(in the rows, 128 means zero)
Known rows, with every way that one mark hangs from another
bazi{zonivu{gibog{logi}}}: [162  89 151 120 141 140 143 105 129  83  72  97 146  81 141 118 150 129
 168 140  86  99 115 115 157 150 165 124]
gibog{zonivu{dubov}}: [145 122 136 133 104 136 124 155 110 100 148 100 123 135 141 112 144 164
 138 154 128 140 154 144 123 168 118 103]
bomu{bubor logi{kuda{tagomu{gibog}}}}: [168 123 111 163  74 177 201 132 119 102 139 147 142 182 174 162  50 157
 109 157 131 115 119 103  65 131 187  33]
tagomu{gibog{logi{kuda}}}: [129 116 135 125 111 134 156 129 119  83 158 129 121 161 167 162 112 152
 137 150 100 136 114 118  90 142 110  30]
tagomu{gibog{logi{bomu} zonivu{bazi dubov}}}: [192 117 142 120 125 153 158 168  78  78 162 100 143 143 185 108 167 194
 160 187 103 142 142 162 123 177 152  35]
logi{bomu gibog{zonivu} kuda}: [186 142 182 113 113 101 120 168 122  74 153  96 143 118 136 130 122 118
 152 192 126 117 152 136  89 182 170  44]
bubor{bomu{logi{gibog{zonivu} kuda{tagomu}}}}: [238 145 174 129  85 130 170 157 103  79 131  96 152 140 149 156  96 130
 118 213 139 128 131 138 111 166 201  42]
logi{gibog kuda}: [137 151 153 125 133 107 123 148 140  79 124 120 141 122 126 127 112  97
 141 142 120 103 129 120  85 150 141  94]
gibog{logi{bomu kuda{tagomu}} zonivu}: [228 120 180 113 100 119 152 160  95  82 142  71 133 141 148 184 110 144
 103 215 123 143 121 142 105 165 165  19]
bomu{bubor}: [131 116 113 137 102 144 140 135 133 137 125 138 144 135 143 120  94 149
 141 117 136 112 134 106 109 130 147 118]
gibog{logi{bomu} zonivu}: [200  93 163  99  98 125 132 140  99 109 149  91 145 123 147 149 148 172
 143 180 116 156 145 144 146 172 146  54]
dubov{zonivu{gibog{tagomu}}}: [115 108 155 165 115 115 112  80 110 114 125  99 118 106 125 138 124 114
 158 166 117 124 137 121 131 128 148 148]
logi{gibog{tagomu}}: [119 124 140 138 101  84 122 112 115 153 115 119 136 119 113 127 132  98
 135 134 134 110 132 112 118 122 130 133]
bazi{zonivu{dubov gibog{logi{kuda} tagomu}}}: [158  94 162 144 119 100 142 122 115  31  70  95 133 106 151 115 147 119
 163 152  99  93 115 110  90 187 136  91]
bubor{bomu{logi{gibog{zonivu} kuda}}}: [210 131 172 120  85 119 150 152 115  64 143 113 162 136 156 136 114 147
 155 193 131 137 147 135 102 193 175  36]
bomu{bubor logi}: [157  93 103 142  79 156 161 119 131 118 117 155 173 142 150 125  89 169
 139 117 133 126 146 109 110 150 169  97]
tagomu{gibog{logi{kuda} zonivu{bazi dubov}}}: [152 128 138 140 116 134 159 170  89  55 162  97 135 167 182 134 138 189
 149 186 100 138 125 139  74 191 114  11]
logi{bomu{bubor} gibog{zonivu} kuda{tagomu}}: [217 143 169 129  89 128 152 179 118  94 138  90 150 130 143 144  69 125
 125 199 141  94 143 117  77 157 216  39]
dubov{zonivu{bazi}}: [129 134 140 145 163 132 123 116 111 106 137 107 136 123 143 122 128 123
 148 153 127 134 129 136 118 135 151 130]
bazi{zonivu{gibog{tagomu}}}: [125 106 147 149 122 100 133  91 120 121  77 108 130  97 129 116 140 105
 157 145 119  94 118 101 126 136 156 156]
bazi{zonivu{dubov gibog{logi}}}: [171  92 152 124 148 157 142 130 124  46  69  95 141  82 148  88 165 136
 177 131  83  95 126 131 151 168 160 129]
kuda{tagomu{gibog{logi{bomu}}}}: [196 117 144 113 125 169 177 134 100 123 144 110 119 141 161 158 123 140
 113 178 107 131 116 149 147  98 174  61]
tagomu{gibog{logi}}: [125 104 122 120 110 150 156 116 114 127 150 127 123 146 158 148 132 164
 139 140  99 140 121 125 135 120 116  68]
bazi{zonivu{dubov}}: [139 114 137 129 146 149 139 136 130  71  99 117 125 111 149  80 151 121
 150 121 131 109 134 128 121 156 137 137]
kuda{logi}: [140 143 110 135 108 136 156 131 123 128 108 145 130 116 110 132 133 125
 132 116 139 125 137 118 114 145 130 123]
bazi{zonivu{gibog{logi tagomu}}}: [147  77 150 137 110 100 141  84 111 113  69  95 143  93 134 132 151 123
 158 143  99 106 110 104 142 148 146 122]
dubov{zonivu}: [123 115 148 136 133 140 115 103 123 102 151 110 118 119 141 135 119 122
 144 146 128 146 144 133 134 128 136 128]

Rows
[135 128 129 161 102  88 130 145  81 132 129  98 138 148 139 115 155 160
 132 165 144 134 134 138  92 173 113 110] : gibog{tagomu zonivu{bazi dubov}}
[196 130 146 124 108 134 156 141 126  53 128 148 148 145 166 133 112 138
 140 161 135 142 126 133 103 169 161  68] : bubor{bomu{logi{kuda}}}
[195 146 153 115  96 127 147 156 111 109 128 111 150  95 110 123 147 124
 156 170 136 121 170 134 122 180 175  79] : kuda{logi{bomu gibog{zonivu}}}
[157 126 143 156 134  90 139 148  98  49  79 100 149 123 139 118 147 139
 156 162  96  99 102 128  76 181 135  97] : zonivu{bazi dubov gibog{logi{kuda} tagomu}}
[157 115 131 152 134 104 142 133  92  95  72 101 150 110 132 106 169 146
 158 149  93 105 111 139 121 159 141 135] : zonivu{bazi dubov gibog{logi tagomu}}
[211 157 184 120 116 112 143 171 110  90 140  76 134 125 131 151 103 105
 114 209 133 109 136 141  95 154 197  51] : logi{bomu gibog{zonivu} kuda{tagomu}}
[201 104 128 122  98 184 189 140 108 129 140 121 132 145 176 150  89 161
 121 168 113 116 123 123 130 102 196  52] : kuda{tagomu{gibog{logi{bomu{bubor}}}}}
[174 167 128 137 117 142 172 144 116 142  86 118 133 104  90 141 117  84
 106 140 137  96 130 121 130 117 176 131] : kuda{logi{gibog} tagomu}
[222 121 196 127 149 151 143 129 112  29 120  68 127  97 149 162 106 108
 142 207  92 117 121 143 125 142 212  71] : dubov{zonivu{gibog{logi{bomu kuda{tagomu}}}}}
[168 108 143 130  78 123 140 122 110 118 133 104 172 127 126 133 129 152
 145 161 120 138 163 133 130 174 164  76] : bomu{logi{gibog{zonivu}}}
[189 148 104 144  91 194 208 150 114 139 126 152 124 137 153 135  88 140
 120 156 144 104 136 114 106 111 205  80] : kuda{logi{bomu{bubor}} tagomu{gibog}}
[213 111 154 111 133 131 140 175  86  72 129  87 158 121 158 103 171 179
 153 182 111 142 141 166 126 192 154  65] : gibog{logi{bomu} zonivu{bazi dubov}}
[175 101 165 119  98  77 132 127 108  84 125 114 138 137 147 159 129 124
 131 168 129 139 117 121  83 160 127  48] : gibog{logi{bomu kuda} tagomu}
[126 112 135 149  73  96 122 133  89 129 145  98 116 147 133 126 145 156
 127 159 145 142 149 133 108 166 101 110] : gibog{tagomu zonivu{dubov}}
[201 127 147 113 115 143 152 133 125  93 112 139 164 114 147 108 136 127
 157 147 128 123 145 140 152 147 185 110] : bubor{bomu{logi{gibog}}}
[148  97 137 145 106 114 133 119 104  94  91 103 132 110 130 117 161 143
 155 140  95 113 125 131 139 151 127 130] : zonivu{dubov gibog{logi tagomu}}
[178 126 153 126 120 123 157 141 115  89 115  98 124 143 133 179 101 120
  93 160 118 127  98 122 104 130 141  65] : gibog{logi{kuda{tagomu}}}
[224 144 150 132 111 144 178 146 117  75 115 128 139 149 158 154  92 125
 104 179 144 133 108 139 108 139 186  72] : bubor{bomu{logi{kuda{tagomu}}}}
[128 118 150 141  73  73 117 116  97 165 139  94 137 129 115 143 133 127
 136 165 140 127 147 116 117 149 125  98] : logi{gibog{tagomu zonivu}}
[149 148 146 131 132 103 127 151 106 139 129  92 160 121 126 117 141 135
 147 169 120 114 139 133 120 160 157 102] : logi{gibog{zonivu{bazi}}}
[152 156 125 151 174 146 136 161 120  77  84 115 143 102 133  73 160 137
 159 140  99  87 122 146 121 156 168 164] : zonivu{bazi dubov gibog}
[159 149 141 136 138 120 129 174 101 100 124  92 156 120 135  86 156 143
 155 160 120 108 150 149 112 178 151 111] : logi{gibog{zonivu{bazi dubov}}}
[195 112 168 129  98  58 136 144  78  95 132  88 156 146 153 165 137 156
 137 206 132 145 118 130  65 193 136  17] : gibog{logi{bomu kuda} tagomu zonivu{bazi}}
[161 172 107 161 106 155 200 148  78 166 135 110 123 151 134 163 116 153
 106 187 136 125 120 130 102 132 162  76] : kuda{logi tagomu{gibog{zonivu{bazi}}}}
[189  97 154 135  84 106 142 133 119  74  99 118 158 116 151 143 103 144
 166 168 107  96 120 103  80 167 180  61] : zonivu{gibog{logi{bomu{bubor} kuda} tagomu}}
[196 100 153 130 105  92 137 151  68 101 124  85 154 134 154 119 174 174
 144 188 127 146 138 152 108 186 134  67] : gibog{logi{bomu} tagomu zonivu{bazi dubov}}
[140 138 130 146  92 154 165 132  95 163 171  94 102 160 148 169 103 153
 102 187 125 139 126 134 131 111 146  77] : kuda{tagomu{gibog{zonivu}}}
[153 114 123 134 116 148 160 154  83 102 156  95 137 155 176 122 156 201
 150 173  99 142 134 147 116 168 121  49] : tagomu{gibog{logi zonivu{bazi dubov}}}
[198  81 162 123 120 174 133 116 123  64 119  98 157  86 163 120 110 157
 193 165  92 116 151 128 147 150 210  93] : dubov{zonivu{gibog{logi{bomu{bubor}}}}}
[126 127 145 172 145 103 117  92  98 119 110  97 136 103 131 125 134 117
 164 169 116 113 124 128 117 136 162 154] : dubov{zonivu{bazi gibog{tagomu}}}
[198 100 135 143 113 111 150 130 101 119  77 114 176 105 146 116 131 154
 169 164 105  90 113 116 113 151 199 105] : zonivu{bazi gibog{logi{bomu{bubor}} tagomu}}
[203 138 152 139 124 120 162 180  82  66 117  66 139 152 149 150 123 158
 105 196 117 129 108 146  83 178 143  45] : gibog{logi{kuda{tagomu}} zonivu{bazi dubov}}
[154  83 127 155  22  99 149 109 100 152 127 115 181 143 136 142  95 170
 148 154 143 126 163  96  97 171 167  67] : bomu{bubor logi{gibog{tagomu zonivu}}}
[196 177 128 151 123 138 175 183  87 115  91  91 144 110 106 115 142 121
 121 171 134  98 142 145 105 166 179 114] : kuda{logi{gibog{zonivu{bazi dubov}}} tagomu}
[144 151 144 149  95 139 165 146 101 118 177  96 100 177 156 182  81 143
  98 202 130 134 118 123  83 130 141  35] : logi{kuda{tagomu{gibog{zonivu}}}}
[125 126 125 142  95 156 146 147 101 110 178 112 108 157 164 118 136 179
 145 164 118 140 154 143 117 154 117  80] : tagomu{gibog{zonivu{dubov}}}
[161 161 156 139 138 102 127 188 110  54 130  92 153 131 141  99 135 134
 152 172 123 104 139 140  66 199 147  69] : logi{gibog{zonivu{bazi dubov}} kuda}
